Each row was made from one small tree. The marks that hang from a mark follow it in brackets, in the order of their numbers. Every link used is in the known rows. Write each row's tree.
Known rows
q929[q234 q910]: [ -9   5   8  13 -11   4   2 -13  -5  -3 -10  -6   8   9   7  -5   7   4
   0   7   7   7   5   5   3   6  14   3  -9  -2  -3   9 -13  -2   1   3
   8  11 -10  -1  -6]
q197[q910[q101 q787]]: [  1   1   2  -5  -8   0   2   3 -20  -6  -2   9   7  -4  -2  -3   3   6
  -7  -2   2  10  -1  -8  -1  13   0  -1   5  -9  -7   8  -7  -5  -2   5
  -6   7  -7   8 -11]
q101[q910[q197 q929 q971[q913]]]: [ -1   3   5   1  -8  -6  17   5 -18   1  -1  -1   2 -12   1  -1   8   3
  -1   9  10  13  -6   4   1  -3   3   5  14 -16  11   6   4   1  14   6
   6   8   3  -3  -1]
q910[q197 q335[q234 q913] q404 q787 q929]: [ -8   9  14  -9 -14  -6  22  -6 -24  -3   7 -20  13 -19 -15 -23  18  -8
 -10  12  22 -13 -18 -16   5 -15  17 -15   7 -32  12 -10  11  -8  11  27
   9  -5   1  -2 -30]
q787[q910[q197[q469] q335 q971[q913]]]: [  8   1   9   3  -5   1  18  -1 -13   6   7   5   4  -5  -8  -5   6   1
   1   6  12   7  -6  12  12  -7   9  -7  -2 -23  -5   5  -2   3   3   8
   5   2   2   2   2]
q929[q234 q910[q101 q197 q335 q971]]: [ -7   3   2   9 -19   1  15  -7 -18   9 -17 -11  16  -4   1 -16  21   4
  -1   2  16   9  -4   8   6  -2  22  -2 -16 -15  -7   9  -9  -4   0  13
  17   9 -12  -2  -9]
q335[q234]: [ -9   3   1   0  -1   3  -4  -6   1  -1  -6 -13   9  -1  -2  -7   2   0
  -1   5   1   4  -2  -6  11  -1   5  -5   1  12   0  -2   4  -2  -3  -2
  -6  -2  -2   3  -4]
q910[q297 q335 q404 q929]: [  1  14  18  -2  -9   2  17  -7 -24  -4  -6  -1   0  -6  -2 -21  18   0
   1   8  22  -5  -3  -5  -1  -4   3  -8  -5 -41   5  -7  10   0  16  18
  14 -11  10 -14 -20]
q197[q469 q910[q101 q404 q971]]: [  5  -4   8  -5 -10   1   1  -2 -21   0 -11   5   8   5   2  -3   6   2
  -1   2   6  15  -6  -5  22  11  -7  -2   5 -28 -15  22   1   3   1   5
   1   2  -4   2  -1]
q335[q910[q197[q469] q787 q929] q913]: [ -5  16  11  -1  -9  -6  13  -2 -15  -6  10  -5   5 -13 -10  -2  11  -1
 -12   9  14  10 -10 -15  14   2  10  -4  16 -14   5   9   0  -3   6  12
   5  11   0  -2  -6]
q929[q910]: [ -2   2   3  11  -7   0   2  -4  -5  -2  -2   4  -2   7   2  -1   7   5
  -2   4   6  11   5   3  -3   5   5   4  -3  -6  -4   6 -10   2   3   1
   4   6  -3   0  -1]
q787[q910[q101 q197[q469] q929 q971]]: [ 12   3  12   5 -12  -6  18  -4 -22   4  -7  -2   5  -2   1  -6   8   0
  -2   4  13  12  -2   7  12   7   5  -7   5 -24  -3  11  -6  -4   7  11
   7   9   2   7  -5]
q910[q297]: [ 1 13 10 -3 -4  4  0 -4 -6 -2 -1  2 -2 -5  3 -7  4  3 -3 -2  3  4  2 -1
 -1 -2  0 -2 -5 -3 -3 -2  4 -1  1 -4  5 -1  2 -5  3]
q910[q197 q297 q971[q913]]: [  4  11  10  -8  -8   3   7   0 -11   7   5  -7   2 -20  -1  -9   5   1
  -5  -5   6   2 -13   7   2 -18   7   0  -4 -10   1  -1  13  -5   0  -1
  16   3   1  -5  12]
q910[q297 q404 q787 q971[q913]]: [  2  14  12 -15 -15  -2   2  -1 -28  11   2 -11   3 -13  -5 -11  -1   9
  -2   1  10  -3 -15  -4  -7 -12   1  -3  -1 -32   4  -4  11 -12   3   1
  14   1   0 -10 -20]
q197[q910[q929 q971]]: [  0   5   9  -1  -1  -2   7  -5 -16  -7  -8   3   4   1  -2   0   3   8
   2   2   9  16  -4   1   5   8  -1   6   6 -13   2   8   1  -2  10   4
   0   5   3   2  -4]
q197[q469[q404] q910[q101 q297 q787]]: [  2   7  19  -9 -16   0   3  -7 -24 -14  -7  14   5  -5   3  -9   3   3
  -9  -1   8  12  -1 -13  16  14  -4  -6   3 -30 -24  21   1   2  -5   2
  -5   3  -5   2  -7]
q910[q101 q335[q913] q404 q787 q929]: [  0   8   2  -8 -19  -5  17   6 -32   7  -2  -5  10 -15  -9 -20  18  -2
  -8   8  22  -7 -10 -14  -7   1  10 -10   6 -42   9  -2   2 -12  12  28
   9  -2  -3 -11 -41]
q469[q404]: [  3  -3   3   2  -8  -1   1  -5  -3  -6  -3  -1   2   2  -1  -5  -7  -6
  -1   1   8  -6  -2  -3   0   2  -3  -2   0 -12  -8   4   2  -2   2   0
  -4  -5  -3  -4  -6]
q335[q910[q297 q404 q929]]: [  1  16  15   7  -9  -1   9  -8 -23  -9  -6  -4   0   1  -2  -9  10   4
   0   8  16   7   1 -11   5  10  -1  -5   7 -24   2   3  -1  -2  11   8
   8   0   5  -6 -11]
q297[q910[q101 q787 q971]]: [ -3  -2  -7  -6 -14  -7   7   5 -18  12  -9  -2   7  -5   0  -8   9  12
  -1  -4  10  18  -8   1  -3  13  -1   0   6 -15   1   7  -9  -2   1   2
  11   6  -2  -1  -9]
q101[q910[q197[q469] q297 q404 q787]]: [  0   7  17  -6 -14  -6  15  -2 -25  -5   3   1   0  -8   1  -8  10   2
  -6   7   9   6  -3  -9   6  -3  -2  -7   9 -27  -5   5   2   5   6   4
   5   3   2   2  -4]
q335[q234 q910[q197 q297 q971] q913]: [ -8  24   7   2 -11   6   2  -8 -14   2   0 -22  17 -13 -13 -11  12   2
  -8   5  16  21 -15 -12  21  -7  13  -8   6  10   2   4   5  -7   4  -2
   4   7  -4  -4   6]
q971[q910[q335 q787] q913]: [-10  -2  -4   3  -9  -2   9  13 -13  -2  12  22   2 -19  -8 -10   1   6
   3  14   4   4  -3   2  -9   2  12  -2   4 -16   6   0   2  -2  -5  13
   3   3  -4  -9 -10]
q787[q910]: [  9   3   7  10  -3   2   7  -4  -8  -1   3   5   1   8  -2   0  -2   2
   0   5   6   7   6   6   1   7   2  -4   1  -6  -1   2 -12  -1   4   0
  -4   5   1   7  -2]
q335[q234 q910[q197[q469] q929 q971] q913]: [-11  18   9   2  -9  -1   7  -9 -13   0  -3 -22  16 -11 -12  -7  14   0
  -6  12  17  20 -15 -13  30  -2  14  -6  15  -1   6  11   7  -4   8   7
   3   8  -2  -4  -1]

Which tree is each row?
[ -7  -2  -3   3  -9  -3   2  12 -11  -3  13  18   0 -15  -3  -6  -6   5
   0  14  -1   4  -2   1 -10   5   9   1   9  -8   6   3   1  -5  -6   7
   1   8  -6  -5  -5]	q971[q910[q787] q913]
[ -2  -2   2  -3 -16  -9  17   3 -18  -1  -3  -1   4 -10   5 -13  15   3
 -10   1  12   9  -6  -4  -3  13   4  -3  13 -20   5   5  -9  -2   4  13
  13   6   1   5  -8]	q297[q910[q101 q197 q787 q929]]
[  2  -4  14  -2  -3   3   1  -6 -12 -12   0  10   1   9   2   0   3  -1
  -2   6   3   8  -1  -7  21   8  -8  -2   7 -23 -14  17   1   8   1   4
  -4   0   0   4   4]	q197[q469 q910[q404]]
[  5  12  11  -3 -13   8  15  -1 -16  -1  14  -5   6 -14  -9 -22  18 -11
  -9   2  19 -10 -12  -4   3 -19   9 -12  -7 -25  -1  -8   9  -1   9  13
  16 -10   1  -8   2]	q910[q197 q297 q335[q913] q404]
[  2   1   6   4 -18   0   8  -5 -22   1 -17 -15  11   1  10 -16  10  -7
  -4   9  12  -9  -1  -7   3  10   6  -5   5 -26   7   6  -1 -13   9  19
  10   2  -7  -4 -26]	q910[q101 q404 q929[q234]]
[ -2   4  22 -10  -9 -10  10 -12 -22 -12 -10   6   4  -1  -2  -1   0   7
  -1   5  12  14  -8  -8  19  10  -4   0   9 -37 -12  21   6   2   5   6
  -2   4   2   0 -14]	q197[q469[q404] q910[q787 q929 q971]]
[ -9   1   0   5 -18  -3   8   9 -21  -3   0  12   7 -19   5 -13   1   4
  -3  17   4   4  -1  -1  -8  13  16   0  11 -15  11   8  -2 -12  -3  17
   5  12 -10  -7 -19]	q971[q910[q101 q787 q929[q234]] q913]
[ -7   1   9  -1 -14  -6  12  -7 -18  -3  -5  -8   6   3   5 -13  10   5
  -2   9  14   3  -5  -5  -1  12   2  -1  10 -26  10   3  -8  -3  10  11
  14   3   1  -2 -19]	q297[q910[q404 q787 q929[q234]]]
[ -6  11   8   0 -14  -4  15   2 -18  -5  10  14   5 -22 -11 -18  13   2
  -3   7  10   7  -5  -2  -4  -2  14  -9  -3 -13  -2  -3   3  -1  -2  11
   8   3  -1  -3  -1]	q971[q910[q197 q297 q335[q913] q787]]
[-11   6   6   4 -15  -7  13  -1 -23  -5   1   5   9 -10 -10 -19  11   1
   2  19  17   5  -6  -9   0   6  12  -9   7 -23   9  -2   3  -5   8  20
   4  -1   0  -7 -25]	q971[q910[q335[q234 q913] q404 q787 q929]]
[  0   1  13   7 -15  -3   8  -4 -16 -10   4  10   0  -5   2 -15   8  -5
   1   9   6   4  -2  -1   8   3   3  -9   1 -19  -8   7   5   4  -2   8
  10  -1   1   1   9]	q971[q910[q197[q469] q297 q404]]
[ -7   3  10  13 -13   2   7 -13  -5  -5  -5 -10   9   4   6  -9  10  -1
  -5   6   7   3   2   5   5  -1  18   1  -9  -2  -4   8 -11  -2   0   6
  11  11 -10   4   0]	q929[q234 q910[q197]]
[  1   4   7  -7 -13  -5  15   0 -36   0 -11   2  11  -6  -8 -13  13   8
  -1   3  18   9  -9  -7   0   8   2  -4   3 -38  -1   5  -1  -6  10  18
   5   0  -1  -1 -29]	q197[q910[q101 q335 q404 q787 q929 q971]]
[ -3   5  17  -2  -9  -2   8 -11 -24 -13  -4  -2   7   2  -1  -8   2   3
  -4   9  10   0  -3 -10   3   9   3   0   7 -24   3   4  -3  -6   9  12
   1   5  -2   4 -22]	q197[q910[q404 q787 q929[q234]]]
[  8   9   4  -7 -16  -1   9   1 -21  12 -10 -10   8 -18   1 -15  13   1
  -7 -11   7   7 -10   3   3  -7   5  -6  -8 -11  -7   3   6  -8  -2   2
  16   3  -3   0   5]	q910[q101 q197 q297 q971]
[  1   0  -3  -3  -6   3   8   4 -20   3 -11   8  10  -4  -7  -7  10   8
   2  -3  10  16  -5   1   5   7   1   0  -4 -14  -8   8  -3   0   3   8
  -1   1  -4   0  -6]	q197[q910[q101 q335 q971]]
[ -4   9   0   6 -11  -1   9   0 -22   5 -16  -8  11  -7   0  -5   9   9
   1   7  13  14  -4  -3   8  12   9   1   7 -15   6  12  -4  -8   5  10
   8  10  -6  -9 -15]	q335[q910[q101 q929[q234] q971[q913]]]
[  0   7   7   7 -17   4  14   0 -17  -1  -3   6   3  -8   1 -17  22   2
  -8  -1  15  11   2   3  -2   0  13  -6 -12 -18 -12   3  -7   1   1  11
  13   2  -3  -1   0]	q929[q910[q101 q197 q297 q335]]
[  6  -1   3   2 -15  -3   7   1 -22   1 -11  -8   5  -1   6 -13   9  -6
  -5   6  11  -6  -2  -8  -3  10   0  -4   9 -29   6   4   1  -9  10  18
   8  -2  -2  -3 -23]	q910[q101 q404 q929]
[  0   1  -1   7 -18   5   6  14 -15  -4   9  17   3 -22   5 -16   4  -3
  -7   9   1   6  -2   4  -5   3  12  -3   5  -8   0   6   2  -6  -7   9
   9   7  -8  -4  10]	q971[q910[q101 q197 q297] q913]
[ -4   7   4  -3  -7 -10  12  -3 -21   2  -2  -9   6  -9 -12  -1   7   9
   0   0   9  10 -10  -7   6   1   5  -4   3 -12  -3   3  -3  -2  -1   5
   6   6  -1   4  -8]	q335[q910[q197 q787 q971]]
[ -6   6   8   9 -18   4  13 -13 -16   6  -5 -16  16   2  -5 -16  17  -2
  -1   8  20   2 -10   5   7 -10  20  -2 -13 -20  -1   5  -6  -5   8  13
  19   6 -10  -6  -9]	q929[q234 q910[q197 q335[q913] q404 q971]]
[ -2   8  -6  -5  -2   1   8   4  -8  16  -1  -3   8 -10 -15  -5  11   5
   5  -1  13   9 -14   5   4 -12   8  -1  -7 -11   3  -2   7  -1   8   5
   8  -2   0 -13  -5]	q910[q335[q913] q971]
[  6  18  13   7 -14   7  15  -3 -23   1  -4   2  10  -6  -3 -17  15   2
  -6   8  21  15   3   0   6   8  12 -11   0 -16   2   1  -6  -7  11  11
   2   4   0  -3 -14]	q787[q910[q101 q297 q335[q234 q913] q929]]
[ -5  21  12  -3  -9  -6  10  -4 -27   1  -6  -4   2 -13  -7  -5   7  16
  -1   6  14  16  -6  -8   1   5   5   0   7 -23   6   3   3  -6   6   5
   9   8   4  -9 -18]	q335[q910[q297 q787 q929 q971[q913]]]
[  4  -1   0   1 -13  -1  17   4 -25   3 -12  -2   7  -5  -1 -20  19  -4
  -1   7  19  -6  -3  -6  -1   5   5  -9   1 -39   5   0   2  -5  12  26
  10  -9   0  -9 -29]	q910[q101 q335 q404 q929]
[ -7   3  12   2  -7  -4  25  -3 -16  -7  -7   3   6  -8   2  -8  19   0
   0  13  14   9  -1   1  14   0   8  -3   6 -22   2   8   2   9  11  14
   5   4   2  -2  -5]	q101[q910[q197[q469] q335 q929[q234]]]
[ -5  14  11   1  -6  -1  19   0 -21  -5  -7  10   0  -9   1  -8  17   8
   3   9  17  17   4  -1  -1   3   2  -1   4 -22   5   0   1   7  16   7
   3   1   7 -10  -9]	q101[q910[q297 q335 q929]]
